Known rows, with every way that one mark hangs from another
[Q985 [Q423 [Q261 Q922] Q560]]: [-4.154  1.778 -0.007 -1.690 -1.243  0.991  0.078 -1.706  0.251 -2.224
 -1.281  0.628  4.382  1.516 -0.963  1.003 -0.821 -0.290  1.234 -0.197
  0.768  0.871 -0.320  0.096 -1.302]
[Q660 Q68 [Q81 [Q922 [Q985 Q423]]]]: [ 3.126  1.987  0.655  1.146  0.424 -3.147 -4.071  1.191  1.894  0.910
  1.850  1.523 -1.430 -0.127 -1.184  1.223  1.339  1.004  3.485 -0.856
  1.078  0.184 -1.582  1.881  1.064]
[Q261 [Q423 Q560] [Q922 Q81]]: [ 0.105 -0.809  0.089 -0.974  2.269  2.159  2.700 -1.228  1.432 -0.783
  1.020 -0.435  2.001 -0.288  0.522  1.770 -2.029 -0.884  0.995  0.308
  0.696  0.351  1.027  0.059 -4.273]
[Q261 Q423 [Q922 Q985]]: [ 0.131 -0.641 -0.510 -1.665  1.509 -1.504 -1.429 -1.085  1.414  0.154
  0.937 -1.551  0.236 -1.008 -2.982  2.369 -2.782  1.303 -2.366  0.881
 -2.603 -0.324 -0.013  0.228 -4.106]
[Q81 [Q922 [Q261 Q423] Q985]]: [ 1.985  0.044  0.052 -0.295  1.485  0.496  0.340  0.563  0.214  0.348
  0.789 -1.193 -0.818 -2.430 -1.942  0.996 -0.293 -0.069 -1.621  0.907
 -2.094  0.185  1.244 -0.909 -0.437]
[Q922 Q81 Q261 Q985]: [ 2.522 -0.787 -0.304  0.413 -1.695 -0.007 -0.981  0.402 -1.216  1.472
  1.129 -0.799 -2.230 -1.508 -0.184 -1.789  0.243  1.106 -1.833  0.486
 -1.249 -0.395  1.247 -1.501  1.570]
[Q261 [Q423 Q560] [Q922 Q985]]: [-1.365 -1.153 -0.248 -0.941  1.323  0.683  0.055 -0.930  1.158 -0.998
  0.029 -0.305  1.435  0.266 -2.121  2.695 -2.737  0.435 -2.821  0.560
 -1.656  0.577  1.267  0.348 -4.880]
[Q423 Q261 [Q560 Q922]]: [-4.318  0.052 -0.067  0.051 -2.141  1.942  1.584 -0.678 -0.446 -1.319
 -2.530  2.145  1.538  2.781  2.153 -0.936  0.470  0.097 -1.648  0.224
  1.146  0.198 -0.944  0.255  1.443]
[Q660 Q68 [Q81 [Q922 Q261 Q985]]]: [ 2.572  0.519  0.904  2.918  0.107 -0.359 -4.912  0.623  0.363  1.917
  2.645  2.185 -3.567 -1.639 -0.070 -0.233  3.653  0.559  3.346 -0.689
  0.829  1.117  0.644 -0.936  2.785]
[Q922 Q261]: [-0.723  0.528 -1.382  1.190 -1.606 -0.020 -0.238 -1.489 -2.368  0.691
 -0.393  0.289  0.101 -0.962 -1.094 -0.753  0.633 -0.228 -0.502  0.192
 -1.067  0.683  0.385 -2.974  2.181]
[Q560 Q423]: [-2.624 -0.247 -0.730 -1.048 -1.760 -1.665  1.075  0.231 -1.450  1.310
 -1.701  0.157  1.020 -0.227 -2.091  0.418 -0.281  0.140 -0.480 -0.251
 -2.074  1.038 -2.156 -0.961  1.869]
[Q261 Q423]: [-0.210  0.043 -1.469 -0.720  0.794 -1.641  1.833 -0.822  0.291  0.823
 -0.356 -0.819  1.846 -0.727 -1.892  2.393 -2.077  0.455 -1.819  0.097
 -1.827 -0.047 -1.528 -1.862 -0.769]
[Q81 Q922]: [ 1.301  2.321 -0.870 -0.017  0.189 -0.213  1.613 -0.205 -0.166 -0.586
  0.502  1.815 -0.728 -0.183 -1.106 -0.162  0.106  0.404  1.389  0.795
 -0.416  1.878 -1.405 -0.411  1.097]
[Q261 Q423 [Q922 Q81]]: [ 1.741 -0.160 -0.223 -1.872  2.449  0.161  1.228 -1.413  1.885  0.206
  2.042 -1.609  0.854 -1.439 -0.330  1.262 -2.023 -0.144  1.445  0.590
 -0.256 -0.258 -0.320 -0.134 -3.544]
[Q261 [Q423 Q560] [Q922 Q81 Q985]]: [ 0.962 -1.727  0.390 -1.422  1.555  1.761  1.044 -0.067  1.879 -0.522
  1.297 -0.963  0.680 -0.322 -0.369  1.841 -2.613  0.397 -1.529  0.568
 -0.497 -0.121  1.341  0.915 -4.936]
[Q81 [Q922 Q261]]: [ 0.946  1.866 -0.381  0.979 -0.252  1.213  0.797 -0.573 -1.494 -0.439
  0.413  1.183 -1.099 -1.425 -0.812 -1.169  1.498 -1.021  1.887  0.619
 -0.334  1.440  0.655 -1.733  2.125]
[Q985 [Q423 Q560]]: [-1.861  1.507 -1.335  0.296 -1.616 -0.454  2.022 -0.771 -1.452 -1.472
 -2.009  1.072  3.403  1.739 -1.354  1.112 -1.733 -0.704 -0.733 -0.380
 -0.048  0.562 -0.529  0.041 -0.306]
[Q423 [Q261 Q922] Q560]: [-4.260  0.421 -0.233 -0.935 -1.401  2.228  0.081 -2.075  0.147 -1.495
 -0.762  1.780  2.568  1.257 -0.213  0.397  0.223  0.665  0.549  0.396
  0.375  1.738 -0.416 -1.329 -0.517]
[Q660 Q68]: [-0.547  1.737 -0.970  0.337 -1.963 -1.179 -1.873 -0.631 -1.387  2.807
  1.210  1.888  0.049  0.139 -1.221  0.305  0.881  0.665  1.170 -0.127
 -0.827  0.980 -1.594 -0.998  2.743]
[Q81 [Q922 Q261 [Q985 [Q423 Q560]]]]: [ 0.304  1.489  0.333  0.848 -0.773  1.567  0.694  0.870 -1.358 -1.800
 -0.937  0.482  0.542  0.093 -1.501 -0.070 -0.033 -1.133 -0.445  0.190
 -0.525  0.851  2.137  0.610 -0.191]
[Q68 [Q660 [Q81 Q922]]]: [ 2.222  1.862 -0.385  0.784  3.619 -2.882 -1.705  0.974  0.519 -0.845
  0.964  1.094 -1.417  1.016 -0.826  1.214  2.032  1.867  3.884 -1.150
  1.960  1.527 -1.400 -0.851  0.395]
[Q560 [Q423 Q261] Q922]: [-4.964 -0.530  0.601 -2.041 -2.077 -0.579  0.504  0.569 -0.402  0.624
 -2.784 -0.179  1.191  1.198  0.924 -1.108  0.979 -0.212 -0.697 -0.090
 -0.540 -0.289 -2.776  0.830  2.995]
[Q985 Q423]: [-0.515  1.964 -1.602 -0.364 -1.188 -2.664  0.673 -0.797 -0.955 -0.317
 -1.093 -0.188  2.100  0.441 -2.246  0.738 -1.720  0.281 -0.248 -0.110
 -0.941 -0.311 -1.600 -0.253  0.593]
[Q660 Q81]: [ 0.653 -0.586 -1.330  2.345 -0.247 -2.961 -0.887 -1.307  0.830 -0.094
 -0.338  1.844 -0.509  0.186 -0.496  0.717  0.221  1.149  0.835 -0.840
  0.965  0.710 -2.094 -2.495  0.996]
[Q81 [Q922 Q261 Q985]]: [ 1.785  0.924 -0.133  0.606 -0.591  0.516 -0.751  0.536 -1.098 -0.060
  0.845  0.670 -2.506 -1.467 -1.593 -1.034  1.008  0.446 -0.644  1.009
 -1.509  1.132  1.164 -0.754  1.488]

Rows
[-0.488  0.533 -0.111  0.725 -1.540 -1.530 -1.738  0.077 -1.523 -0.421
 -1.452 -1.412 -0.525  0.673 -0.274 -1.480 -0.702 -0.960 -2.404 -0.007
 -0.933 -2.238  0.972  2.096  0.207] => [Q560 [Q922 Q261 [Q985 Q423]]]
[-1.840  0.894  0.635 -1.203 -1.571  1.612  2.507  0.306  0.380 -1.654
 -1.780  0.022  2.828  2.626  3.277 -1.302 -0.333 -0.862  0.445 -0.297
  2.675 -1.204 -0.745  2.115  0.735] => [Q985 [Q423 Q261 [Q560 [Q922 Q81]]]]
[-0.338 -2.217  1.387 -0.564 -1.598  0.337 -0.364  1.991 -1.386  1.601
 -0.788 -1.751 -2.507 -0.525  1.721 -2.850  0.935 -0.914 -1.330  0.040
 -0.859 -1.436  0.687  1.947  1.674] => [Q560 Q423 [Q922 Q81 Q261 Q985]]
[-1.997 -0.393  0.491 -0.405 -1.683  2.738  2.473  0.114  0.340 -0.986
 -1.215  1.294  0.716  2.346  3.998 -1.969  0.696 -0.153 -0.398  0.229
  2.458 -0.215 -0.562  0.792  1.611] => [Q423 Q261 [Q560 [Q922 Q81]]]
[-3.775  1.342 -0.690 -1.029 -2.465 -0.066  1.668 -0.627 -0.644 -1.211
 -2.298  0.638  4.661  1.679 -0.943  0.928 -0.581  0.276 -0.837 -0.411
  0.158  0.457 -1.187 -1.224  1.575] => [Q985 [Q423 Q261 Q560]]
[-1.415 -1.339  1.413 -3.850 -1.396 -0.085 -1.782  1.085  1.220  1.404
  0.650 -1.714 -0.142 -0.930 -0.679 -0.570  0.280  1.879  0.114  0.412
 -1.399  0.204 -1.552  0.778  0.512] => [Q560 [Q423 [Q261 [Q922 Q81 Q985]]]]
[-0.735 -0.845  0.302  2.132 -1.083  3.491  2.220 -0.482 -1.805 -0.774
 -0.896  1.149 -0.507  1.143  3.853 -2.672  0.964 -2.370  0.345 -0.038
  2.044 -0.206  2.198  0.384  0.735] => [Q423 [Q560 [Q922 Q81 Q261]]]
[ 1.060 -2.183  0.153  0.266  0.212  2.074  1.775  0.791 -0.533  0.759
  0.193 -1.545  0.650 -1.236  0.325  1.061 -0.873 -0.264 -2.990  0.192
 -0.932 -0.450  2.682 -1.624 -1.275] => [Q922 Q81 [Q261 [Q423 Q560]] Q985]
[-2.581 -0.853  1.171 -2.531 -1.674  0.244  1.635  1.276  0.155  1.078
 -1.500 -0.842  0.437  0.641  2.783 -2.146  1.108 -0.151  0.599  0.067
  0.691 -0.831 -2.565  1.101  2.854] => [Q560 [Q423 Q261] [Q922 Q81]]
[-1.627 -1.706 -0.208  0.128  0.558  0.360  1.555  0.545  0.664 -0.708
 -1.780 -0.223  0.594  1.909  0.446  1.579 -2.365 -0.013 -4.910  0.347
 -1.021 -1.076  0.405  1.957 -3.018] => [Q261 [Q423 [Q560 [Q922 Q985]]]]
[ 2.496  0.026 -0.132 -1.351 -0.325 -0.528 -1.611 -0.417  0.889  0.119
  2.106 -0.311 -2.081 -0.582 -0.556 -0.784 -1.325  1.984 -0.228  0.976
 -0.737  0.116 -0.166  1.035 -2.122] => [Q261 [Q922 Q81 Q985]]
[-2.496 -0.986 -0.471  0.465  0.926  1.090  3.312 -0.672  0.104 -0.950
 -2.072  0.393  2.165  1.858  1.127  1.440 -1.897 -1.647 -2.282 -0.021
  0.296 -0.490  0.138  1.037 -2.228] => [Q261 [Q423 [Q560 Q922]]]
[-0.398 -1.587 -0.134  0.371  0.611 -0.331 -0.676 -0.179 -0.315  0.598
 -0.796 -2.131 -0.857 -0.634 -0.044 -0.006 -0.933 -0.681 -3.762  0.352
 -1.824 -2.214  1.396  0.583 -1.156] => [Q560 [Q922 [Q261 Q423] Q985]]
[ 1.768  0.237  0.776  2.253  2.699 -0.053 -2.138 -0.338  1.326  1.854
  2.419  0.878 -0.539 -2.554  0.060  1.904  2.910 -1.656  4.832 -1.147
  1.375  0.823  0.484 -1.978  1.183] => [Q660 Q68 [Q81 [Q922 [Q261 Q423]]]]
[-4.893 -0.238  0.355 -3.217 -1.258 -0.309 -0.927 -0.821  0.213  0.607
 -0.887 -0.435  2.038 -0.423 -1.561  0.245  0.707  0.580  1.383  0.186
 -1.300  1.394 -2.233 -0.641  0.801] => [Q560 [Q423 [Q261 Q922]]]
[ 2.598  0.536  0.387  1.529  3.014 -2.260 -4.008  1.749 -0.413 -0.197
  1.206 -0.053 -3.005 -0.342 -1.411  0.255  2.873  1.981  1.667 -1.142
  0.743  0.890  1.130 -1.299  0.936] => [Q68 [Q660 [Q81 [Q922 Q261 Q985]]]]
[ 0.664 -1.215  0.265  0.650 -1.307  1.529  1.304  1.018 -0.062 -0.639
 -0.628  0.993 -1.845  2.362  2.612 -1.645 -0.971  0.497 -2.670  0.605
  0.777 -0.797  0.565  2.801 -0.716] => [Q423 [Q560 [Q922 Q81 Q985]]]
[ 3.088  0.930  0.600  1.915  0.253 -1.846 -4.168  1.009  1.843  1.658
  2.625  2.870 -3.332 -0.412 -0.679  0.674  2.271  1.849  2.736 -0.637
  0.773  1.362 -1.454  0.385  1.695] => [Q660 Q68 [Q81 [Q922 Q985]]]
[-2.467 -0.395 -0.619 -0.650  1.687  1.255  1.592 -2.045  0.670 -1.363
 -0.282  0.325  2.915  0.169 -1.281  2.732 -2.222 -1.038 -0.142  0.255
 -0.435  0.996  0.725 -0.393 -4.302] => [Q261 [Q423 Q560] Q922]
[ 2.013  0.537  0.323  0.854  5.503 -1.723 -1.358  0.768  0.375 -0.320
  1.025 -1.535  0.114 -1.210 -1.051  2.500  2.145 -0.023  3.396 -1.467
  1.519  0.468  0.772 -2.463 -0.535] => [Q68 [Q660 [Q81 [Q922 [Q261 Q423]]]]]
[ 1.000  0.780 -0.366 -0.015  2.181  1.101  2.126 -0.570 -0.166 -0.077
  0.508 -0.755  0.582 -2.498 -1.194  0.931  0.168 -1.575  1.116  0.607
 -1.016  0.771  0.739 -1.993  0.121] => [Q81 [Q922 [Q261 Q423]]]
[-3.116 -0.476 -0.247  2.452 -1.477  2.491  1.254 -1.289 -2.727 -1.265
 -2.154  1.728  0.224  1.588  1.975 -1.708  0.749 -2.301 -0.967  0.101
  1.044  0.114  1.884 -0.142  0.883] => [Q423 [Q560 [Q922 Q261]]]
[ 2.128 -1.729  0.582 -0.175  0.914  0.355  0.251  0.690  0.301  1.021
  0.540 -2.733 -1.625 -1.040  1.698 -0.884 -0.738 -0.591 -2.472  0.568
 -0.628 -2.582  1.524  0.958 -1.243] => [Q560 [Q922 Q81 [Q261 Q423] Q985]]
[ 2.626 -0.929  0.044 -2.233  1.999 -0.462 -0.424 -0.228  2.158  0.644
  2.294 -2.272 -0.348 -1.587 -1.186  1.491 -2.525  1.198 -1.092  0.938
 -1.488 -0.886  0.263  0.779 -4.164] => [Q261 Q423 [Q922 Q81 Q985]]
[ 2.246  1.792  0.151  2.150  0.864 -1.244 -2.398 -0.172  1.363  1.247
  2.189  3.501 -1.792 -0.423  0.302  0.605  2.765  0.423  5.307 -0.799
  1.928  1.761 -1.847 -0.464  2.360] => [Q660 Q68 [Q81 Q922]]
[-0.631  0.343  0.513  1.201 -0.903  2.072  2.254 -0.041 -1.707 -1.456
 -1.451 -0.167  1.268  1.422  2.948 -2.078  0.008 -3.080  1.002 -0.464
  2.487 -1.522  1.964  1.779  0.027] => [Q985 [Q423 [Q560 [Q922 Q81 Q261]]]]
[ 2.944  0.978 -0.527 -1.104 -1.446 -2.247 -0.093  0.997  0.213  0.434
  0.556 -1.388  0.020 -0.072 -1.230 -0.293 -1.964  1.640 -1.441  0.350
 -0.982 -1.296 -1.050  1.266  0.008] => [Q922 Q81 [Q985 Q423]]
[ 2.759  0.617  0.328  2.128  0.716 -2.196 -2.386  0.432  0.797 -1.236
  0.321 -0.108 -1.390 -1.322 -1.356  0.065  0.924 -0.116  1.934 -0.848
  0.860 -0.061  0.445 -0.172  0.519] => [Q660 [Q81 [Q922 Q261 [Q985 Q423]]]]
[ 0.802 -1.963  0.611 -0.280  0.811  1.343  2.427  1.235  1.280 -0.246
 -0.601 -0.945 -0.178  1.358  2.341  0.423 -2.140 -0.198 -3.369  0.440
  0.070 -1.550  0.715  2.534 -2.764] => [Q261 [Q423 [Q560 [Q922 Q81 Q985]]]]
[ 1.065 -1.194  0.244  0.177  1.498  0.941  1.937 -0.473  0.089  0.537
  0.251 -2.267 -0.127 -1.003  2.611 -1.012 -0.316 -2.119  0.062  0.158
  0.621 -2.011  1.019 -0.010 -0.482] => [Q560 [Q922 Q81 [Q261 Q423]]]
[ 3.208  1.090 -0.122  0.582  3.067 -3.390 -3.232  2.005  1.198 -0.458
  1.273  0.537 -2.722  0.922 -1.710  1.347  1.513  3.558  1.434 -0.845
  0.794  0.949 -1.108 -0.154  0.024] => [Q68 [Q660 [Q81 [Q922 Q985]]]]
[-3.806 -1.018  0.285  0.320 -1.430  0.124  0.450  0.036 -2.711  0.647
 -2.297 -0.417 -0.269  0.047  0.525 -1.816  1.245 -2.337 -0.027 -0.280
 -0.671 -0.434  0.034  0.576  2.227] => [Q560 Q423 [Q922 Q261]]
[ 1.899  1.271  0.584  3.234  0.534  0.196 -3.474 -0.400  0.025  1.508
  2.413  2.652 -2.093 -1.524  0.379 -0.472  4.307 -0.954  5.792 -0.927
  2.220  1.690  0.025 -1.988  3.190] => [Q660 Q68 [Q81 [Q922 Q261]]]
[ 1.034 -0.213  0.118  1.104 -0.674  1.270  0.751 -0.578 -1.429  0.306
  0.066 -0.380 -1.865  0.012  3.147 -3.065  0.976 -1.498  0.729  0.217
  1.334 -1.228  0.874  0.263  1.569] => [Q560 [Q922 Q81 Q261]]
[-0.930 -0.777  0.570 -1.206 -0.870 -0.374  2.023  1.199 -0.568  0.922
 -1.075 -0.470 -0.826  0.795  2.310 -1.897 -0.018 -1.218  0.742  0.054
  0.295 -0.688 -1.832  2.288  1.262] => [Q560 Q423 [Q922 Q81]]
[ 0.197 -1.721  0.655  1.505 -1.661  2.793  0.413  0.763 -1.425 -0.344
 -0.701  0.494 -2.103  1.195  2.913 -2.698  0.502 -0.803 -2.060  0.345
  0.972 -0.955  2.536  1.498  0.137] => [Q423 [Q560 [Q922 Q81 Q261 Q985]]]
[-3.793 -0.851  0.741 -3.479 -1.926 -0.858 -2.428  0.324  0.649  0.795
 -0.455 -0.804  0.540 -0.458 -2.482  0.440  0.078  1.929 -1.247  0.444
 -2.441  0.638 -1.790  0.269  0.509] => [Q560 [Q423 [Q261 [Q922 Q985]]]]
[-2.157 -1.108 -0.823  1.127  0.203  1.800  2.298 -1.203 -1.540 -0.234
 -1.318 -0.294  2.954 -0.636 -0.768  1.833 -0.656 -1.806 -1.845 -0.233
 -0.871  0.584  1.991 -2.909 -0.506] => [Q922 [Q261 [Q423 Q560]]]
[ 2.222  0.731  0.050 -0.790 -1.041 -1.926  0.114  1.298  0.543 -0.294
 -0.130 -1.461 -0.970  1.466  1.141 -1.570 -1.967  0.460 -1.613  0.272
  0.115 -2.653 -0.834  3.883 -0.721] => [Q560 [Q922 Q81 [Q985 Q423]]]
[ 2.809 -1.685 -0.059 -0.413  0.548 -0.228  0.249  0.552  0.149  1.841
  1.287 -2.843 -0.561 -2.461 -0.654  0.433 -0.965  0.518 -2.616  0.462
 -1.681 -1.252  1.389 -1.697 -0.288] => [Q922 Q81 [Q261 Q423] Q985]
[ 3.008  2.294  0.070 -0.025  3.258 -4.658 -2.968  2.414  1.060 -1.181
  0.550 -0.674 -0.913  1.271 -2.350  1.716  0.624  2.608  1.978 -1.486
  1.009 -0.183 -1.294  1.266 -0.673] => [Q68 [Q660 [Q81 [Q922 [Q985 Q423]]]]]
[-1.584  0.148 -0.447  0.993 -2.216  0.146 -0.397  0.103 -2.314 -0.735
 -1.707 -0.036  1.549  0.556 -1.954  0.270 -0.874 -0.548 -2.785 -0.258
 -1.204 -0.325  2.116 -0.621  0.162] => [Q922 Q261 [Q985 [Q423 Q560]]]
[-0.170  0.635  0.117 -2.250 -0.722  0.784 -0.466 -1.408  1.349 -0.060
  1.659 -0.007  0.498 -0.404  0.689 -1.010  0.412  1.344  2.236  0.630
  0.690  0.568 -1.256 -0.933  0.251] => [Q423 [Q261 [Q922 Q81]]]
[-0.102 -1.175  0.022 -0.008  1.349  1.936  4.166  0.160  0.923 -0.634
 -0.686 -0.264  1.256  1.369  3.133  0.461 -1.638 -1.506 -0.915  0.083
  1.426 -0.926  0.222  1.538 -2.355] => [Q261 [Q423 [Q560 [Q922 Q81]]]]
[ 0.710 -0.139  0.442 -2.571 -1.168  0.175 -2.284 -0.315  1.703  0.349
  2.001 -0.575 -0.786 -0.503 -0.063 -1.001 -0.256  2.904 -0.164  0.952
 -0.559 -0.075 -0.898  0.077 -0.429] => [Q423 [Q261 [Q922 Q81 Q985]]]
[ 1.960  0.307 -0.148  2.968  1.100 -0.303 -0.750 -0.901  0.333 -0.895
  0.643  1.886 -1.911 -1.379  0.094 -0.528  2.640 -0.749  3.576 -0.592
  1.755  1.676  0.150 -2.526  1.794] => [Q660 [Q81 [Q922 Q261]]]
